Each row comes from the steps of one path. Every step used is in the known rows, and no mark comes twice. Write the path behind each row, first mark first.
Known rows:
C-Q: [ 0.34  3.58 -0.74  0.56  1.05 -2.58 -0.28  0.63  0.41 -0.50 -0.69 -0.04
 -2.89  0.75 -2.78 -0.78  2.52 -3.72 -1.49 -1.46 -1.18  1.32  3.45]
N-Y-Q-R: [-1.22  1.32  1.01  1.35  1.08 -2.37 -1.37 -0.99  0.03  1.97 -1.33 -2.93
  1.31  1.22 -3.64 -3.56  0.01 -4.14  0.31 -1.19  0.53  0.28  2.65]
R-P-Y-Q: [-1.16  1.42  2.05  1.70 -0.10 -1.11  0.13 -0.40 -2.03 -2.61 -0.39 -2.10
 -0.46  1.24 -3.44  2.25  4.04 -4.27  0.40 -0.63 -0.40  3.22  2.46]
N-C: [ 0.20  4.08 -0.50  1.40  0.85 -3.59 -1.00 -0.10  0.52  1.34 -0.93 -0.61
 -1.77  2.75 -2.50 -1.42  2.20 -4.42 -1.21 -1.29 -0.73  2.28  2.62]
N-Y: [-0.39  1.13 -0.46  0.65  0.94 -1.89 -1.75 -0.64 -0.23  0.31 -0.48 -0.65
  0.13  0.84 -3.30 -2.34  0.45 -5.16 -1.06 -1.12 -0.12 -0.26  3.03]
P-C-Q-R: [ 1.11  3.51 -0.59  0.63  1.01 -3.66  0.48  1.11  0.94  1.94 -0.81 -2.18
 -2.68  1.79 -1.12 -2.14  0.18 -1.18 -1.52 -1.40 -0.90 -0.87  3.47]
R-Q-Y-P-C: [ 3.27  2.50 -0.75 -1.30  1.75 -1.49 -2.47 -0.07  1.41  3.51 -0.15 -0.26
  1.33  5.20 -1.42 -0.91  2.16 -2.68 -0.87 -0.85 -1.54 -0.97  2.45]
C-Q-Y-P: [ 1.58  4.59  0.14 -0.48  1.71 -1.70 -1.19  0.92  1.57  2.98 -0.38  0.70
 -4.36  1.07 -2.77  1.16  3.97 -4.60 -0.83 -1.50 -1.79  1.19  3.08]
C-P-R-Q-Y: [ 1.79  2.10 -2.42 -1.29  2.79 -0.91 -3.89 -0.42  1.37 -1.47 -0.36  0.11
  4.36  3.76 -3.34 -4.18  3.67 -4.76 -0.30 -1.37 -0.14  1.46  2.49]
C-Q-Y: [ 1.40  3.98  0.01 -0.19  1.92 -1.39 -1.50  0.33  1.00 -0.42 -0.74  0.05
 -3.31  2.75 -3.37  0.05  3.40 -4.43 -0.61 -1.63 -0.93  1.39  3.57]
R-Q: [ 1.00  1.86 -1.04 -0.19  1.36 -2.47 -1.82 -0.50  0.51 -0.14 -0.87 -0.15
  2.08  3.81 -2.52 -2.25  2.09 -3.72 -0.91 -0.84 -1.18  0.44  2.68]
N-C-P-Y: [-1.41  3.03 -0.09  1.44  1.11 -3.40 -1.34  0.32 -0.02 -0.90 -0.58  0.55
 -1.99  3.20 -0.84 -4.28  2.17 -4.08  1.51 -1.14 -0.36  2.26  1.42]
P-C-Q: [ 1.75  3.32 -0.89  0.43  0.68 -2.62  0.00  0.83  0.22 -0.50 -0.36 -0.43
 -2.39  1.91 -1.62 -1.43  0.87 -1.80 -1.80 -1.43 -1.03  0.33  3.30]
P-Y-Q-R-N-C: [-1.91  3.76  1.17  1.81  1.78 -4.30 -1.60  0.08 -0.30  1.75 -2.01 -1.58
 -0.54  2.81 -2.52 -3.98  1.87 -4.44  1.05 -0.85 -1.13  1.89  1.95]
Q-R-P-Y: [-1.57  1.44  1.30  1.45  0.33 -2.53  0.77  0.60 -0.95  0.68 -0.31 -3.14
 -2.14  0.21 -2.28  1.40  2.79 -3.98 -0.06 -0.41 -0.68  0.32  2.93]
C-P-R-Q: [ 0.77  1.59 -3.08 -0.59  1.76 -2.19 -2.55 -0.11  0.70 -1.56 -0.44 -0.13
  4.58  1.76 -2.71 -4.89  2.86 -3.90 -1.04 -1.20 -0.42  1.47  2.17]
C-P: [-0.46  1.57 -0.94  0.45  1.55 -2.30 -1.73  0.50  0.72 -1.83 -0.43 -0.70
  1.13  1.64 -2.50 -4.22  1.37 -3.13  0.96 -1.47  0.20  1.45  2.33]
Y-P: [ 0.06  2.69 -0.25  0.33  0.81 -2.65 -0.83  0.52  0.74  2.98 -0.13 -0.56
 -0.87 -0.29 -2.49  0.22  2.84 -3.92 -1.52 -1.11 -1.48  0.99  2.46]
Y-Q-R-P: [-0.55  2.08  1.55  1.66  0.56 -2.21  0.43 -0.01 -0.36  0.69 -0.98 -4.48
  0.24  0.44 -4.17  1.21  2.54 -3.18 -0.37 -1.07  0.13  2.22  3.19]
N-C-Q: [ 0.50  5.58 -0.87  1.42  0.80 -3.77 -0.06  0.63  0.74  1.45 -1.02  0.47
 -4.97  2.16 -2.33 -1.03  2.48 -4.33 -1.73 -1.57 -1.39  2.65  3.09]
Y-Q-R-N: [-0.98  2.29  0.41  0.79  2.27 -3.23 -2.07  0.14  0.49  1.08 -1.84 -2.59
  2.49  1.00 -4.24 -3.91  1.02 -3.32  0.41 -1.27 -0.51  1.41  2.84]
N-C-P-R-Q-Y: [ 1.92  3.99 -2.81 -0.42  2.58 -2.21 -3.68 -0.43  1.68  0.34 -0.76  0.59
  2.09  5.02 -2.77 -4.25  3.72 -5.20 -0.58 -1.46 -0.35  2.66  2.20]
R-P: [ 0.28  1.86  0.00  0.98  0.41 -1.74 -0.04  0.32 -0.61 -0.80 -0.17 -2.32
 -0.73  0.02 -3.97  1.90  3.10 -4.17 -1.30 -1.01 -0.47  1.79  3.62]
Y-Q-R: [-0.89  2.32  1.18  1.35  1.20 -2.72 -0.69 -0.42  0.61  0.97 -1.44 -3.39
  1.06  1.92 -3.35 -2.20  1.79 -2.85  0.34 -1.38  0.07  1.77  2.44]

Which path is each row?
[ 1.94  3.01 -0.72  0.76 -0.03 -2.01  1.02  1.20 -0.63 -0.82 -0.04 -1.61
 -3.08  0.74 -2.44  2.17  1.76 -2.18 -2.08 -1.18 -0.87  0.90  4.11]
R-P-C-Q
[-0.21  3.44 -1.02  1.24  1.34 -3.57 -1.60  0.53  1.08 -0.08 -0.74 -0.32
 -0.95  2.72 -2.03 -4.31  1.49 -3.83  0.47 -1.66 -0.04  2.64  2.15]
N-C-P
[ 1.22  1.96 -2.69 -0.78  1.02 -1.99 -2.36 -0.59  0.27  4.06 -0.11  0.47
  2.63 -0.53 -3.04 -1.83  2.36 -6.09 -3.20 -0.60 -1.43 -0.64  2.51]
N-Y-P-R-Q
[-1.60  0.99  0.12  0.60  1.18 -2.27 -1.48  0.48 -0.30 -2.78 -0.27  0.05
 -0.19  1.80 -1.33 -4.21  2.23 -3.61  1.88 -1.02 -0.20  0.97  1.58]
C-P-Y
[ 1.25  4.08 -1.27 -0.21  1.62 -4.38 -0.47  2.25  1.34  5.30 -0.96 -1.12
 -2.30 -0.82 -1.55 -2.60  0.21 -1.89 -1.55 -1.16 -2.22 -1.88  3.40]
Y-P-C-Q-R-N
[-2.06  1.83  1.42  1.06  1.83 -3.18 -1.78  0.09 -0.51  0.13 -1.75 -1.98
  1.18  1.50 -3.05 -3.68  1.76 -3.73  1.45 -0.76 -0.88  0.70  2.08]
P-Y-Q-R-N
[ 1.10  3.18  0.33 -0.54  1.74 -1.45 -2.08  0.15  1.35  2.90 -0.19 -0.48
 -1.28  1.50 -3.05  0.87  3.78 -4.81 -0.67 -1.30 -1.26  1.04  2.62]
Q-Y-P
[ 1.98  6.33 -2.65 -0.13  2.76 -2.98 -2.85  0.68  0.97  1.22 -1.19  1.11
 -2.41  1.15 -4.39 -1.53  4.23 -6.36 -2.72 -1.75 -1.61  2.92  3.87]
P-R-N-C-Q-Y
[ 1.53  2.79 -2.45 -0.68  1.09 -2.50 -1.81  0.00  0.85  3.02 -0.03  0.03
  2.78 -0.04 -2.74 -0.51  4.08 -4.85 -3.42 -0.78 -1.97  0.89  2.29]
Y-P-R-Q
[-2.10  3.03 -0.60  1.22  2.37 -4.82 -2.05  1.32  0.53  1.13 -1.49 -0.60
 -0.77  2.21 -1.42 -7.17  0.88 -4.15  2.09 -0.97 -0.80  0.26  2.00]
Q-R-N-C-P-Y
[ 2.00  5.08 -2.29 -1.28  2.68 -1.90 -2.68  1.29  1.27  2.71 -0.56  1.06
 -1.40 -1.80 -4.32 -0.06  4.86 -6.01 -2.69 -1.47 -2.25  1.50  3.76]
C-Q-Y-P-R-N
[ 2.39  2.84  0.14 -0.53  1.47 -1.45 -1.86  0.42  1.15  3.08  0.15 -1.09
 -0.87  2.74 -1.70 -0.07  2.11 -2.83 -0.98 -1.25 -1.05  0.05  2.66]
Q-Y-P-C
[ 0.51  1.71 -1.30 -0.03  1.57 -3.69 -1.84  0.95  0.63  6.13 -0.79 -1.78
  0.91 -0.88 -2.08 -4.24 -1.79 -3.29 -1.02 -0.84 -1.22 -3.35  3.17]
Q-R-N-Y-P-C
[-0.63  2.27 -0.74  0.34  2.36 -3.77 -1.80  0.79  0.78  1.87 -1.50 -2.04
  1.28  0.37 -3.55 -3.85  0.72 -3.70 -0.50 -1.10 -0.92 -0.39  3.34]
Q-R-N
[ 1.12  6.54 -3.10  0.26  1.54 -4.32 -1.38  1.66  0.84  4.31 -0.82  1.35
 -2.89 -2.49 -3.32 -0.62  3.91 -5.96 -3.82 -1.50 -2.73  2.42  3.21]
Y-P-R-N-C-Q
[-1.76  0.99  1.18  1.16  1.02 -1.62 -1.64 -0.22 -0.67 -3.53 -0.66 -0.64
  1.20  2.65 -2.02 -4.04  2.61 -3.06  2.59 -1.21  0.27  2.60  1.21]
C-P-Y-Q
[ 2.00  2.80 -0.52 -1.21  2.01 -1.42 -2.74 -0.16  1.60  3.62 -0.53  0.31
  0.49  3.80 -2.59 -0.31  3.56 -4.75 -0.46 -0.83 -1.74  0.03  2.56]
R-Q-Y-P
[ 0.08  4.11 -1.22  0.87  1.83 -4.08 -2.28  0.46  0.31  1.21 -1.42 -0.08
 -0.46  2.03 -3.39 -3.20  1.54 -5.01 -1.11 -1.21 -1.34  1.80  3.06]
R-N-C
[-1.65  2.98  0.12  1.45  1.84 -3.32 -2.66  0.38 -0.61 -1.93 -1.53  0.54
  0.81  3.37 -2.47 -5.93  2.05 -4.31  2.59 -1.17 -0.47  3.18  1.40]
R-N-C-P-Y-Q
[ 0.02  3.38 -0.11  1.17  0.66 -2.87  1.35  1.34  0.27  1.50 -0.74 -2.66
 -3.93 -0.78 -3.35  1.51  2.47 -3.46 -1.55 -1.15 -0.91  0.48  4.20]
C-Q-R-P
[ 2.16  7.02 -1.69  0.10  1.49 -2.62 -1.30  0.65  1.67  4.42 -0.33  0.99
 -4.61  0.32 -3.06  1.66  5.38 -6.22 -3.25 -1.69 -2.06  3.22  2.95]
N-C-Q-Y-P-R
[ 0.47  2.65 -2.58 -0.15  2.03 -2.69 -2.69  0.34 -0.21 -0.77 -0.70 -0.54
  3.15 -1.43 -4.49 -2.60  2.97 -5.19 -2.76 -1.31 -1.09  1.70  3.33]
P-R-N
[-0.49  4.19 -0.97  1.06  2.10 -5.14 -1.67  0.71  0.97  3.72 -1.85 -1.65
 -0.91  1.97 -3.08 -3.98  0.69 -4.41 -0.78 -1.21 -1.20  0.67  3.06]
Q-R-N-C
[-0.15  3.71 -0.39  0.70  1.40 -3.54  0.29  0.91  1.26  1.87 -1.17 -1.59
 -3.26  0.59 -2.46 -1.77  1.61 -3.13 -1.00 -1.41 -1.01  0.09  3.44]
C-Q-R
[-0.24  1.12 -3.35 -0.25  2.29 -2.27 -3.73  0.23 -0.24 -1.36 -0.54  0.19
  4.27 -1.97 -4.45 -6.65  0.61 -5.80 -0.63 -1.41  0.15  0.48  3.21]
C-P-R-N-Y
[ 2.35  2.66 -1.91 -1.15  2.33 -1.02 -3.33 -0.96  0.80 -0.20 -0.57 -0.14
  3.13  3.72 -3.86 -1.52  4.45 -5.30 -2.34 -1.04 -0.90  1.34  3.01]
P-R-Q-Y
[-1.96  1.93  2.18  1.59  0.87 -2.67 -0.56 -0.42 -0.40  0.21 -1.12 -2.51
  0.02  2.22 -2.22 -1.95  2.40 -3.22  1.15 -0.83 -0.28  1.23  1.74]
P-Y-Q-R
[-0.11  1.79 -1.68  0.42  1.83 -1.79 -3.28 -0.97 -1.00 -0.85 -1.04 -0.90
  4.64 -1.23 -5.46 -3.63  1.76 -6.17 -1.88 -1.38 -0.12  1.97  3.18]
P-R-N-Y-Q
[ 1.46  2.50 -0.45  0.12  0.45 -2.78 -0.65  0.71  0.59  2.99  0.18 -1.13
 -0.35  0.82 -1.28 -0.56  1.18 -2.32 -1.91 -1.11 -1.22  0.03  2.38]
Y-P-C
[ 0.62  3.13 -1.64 -0.01  0.73 -2.35 -1.24  0.45  0.65  2.72  0.26 -0.71
  0.66 -2.48 -3.06  0.39  4.26 -4.93 -3.48 -1.27 -1.33  1.90  2.47]
Y-P-R
[ 2.85  3.48 -0.13  0.06  0.92 -0.78 -0.13  0.85  0.06 -0.68 -0.05 -1.47
 -3.54  2.55 -3.09  2.65  2.77 -2.91 -1.38 -1.34 -0.73  0.74  4.44]
R-P-C-Q-Y
[-0.48  1.27  0.63  1.14  0.78 -1.47 -1.83 -1.39 -0.58 -0.33 -0.94 -1.32
  1.48  1.52 -4.09 -2.39  0.90 -4.86 -0.09 -1.33  0.37  1.46  2.70]
N-Y-Q
[-0.48  1.30 -0.13  0.72  1.74 -1.97 -3.09 -0.84 -0.84 -0.47 -1.42 -0.79
  2.89  0.75 -4.91 -4.06  0.26 -5.28  0.35 -1.21 -0.19  1.10  3.05]
R-N-Y-Q
[-0.34  3.32 -1.20 -0.06  1.90 -3.89 -1.23  1.54  1.07  6.18 -1.18 -0.16
 -2.76 -2.44 -3.18 -3.26 -0.01 -5.29 -0.98 -1.06 -1.92 -2.30  3.58]
C-Q-R-N-Y-P
[ 1.48  5.89 -0.98  0.21  2.73 -3.09 -2.59  0.79  0.99  1.33 -1.66  1.27
 -3.96  3.28 -3.60 -2.10  2.75 -5.60 -0.63 -1.64 -1.71  1.79  3.74]
R-N-C-Q-Y
[ 1.98  4.97 -1.46 -0.73  1.67 -1.43 -1.46  0.76  1.39  2.87  0.02  0.53
 -2.76 -1.14 -3.43  1.69  5.27 -5.60 -3.07 -1.63 -1.76  2.08  3.28]
C-Q-Y-P-R
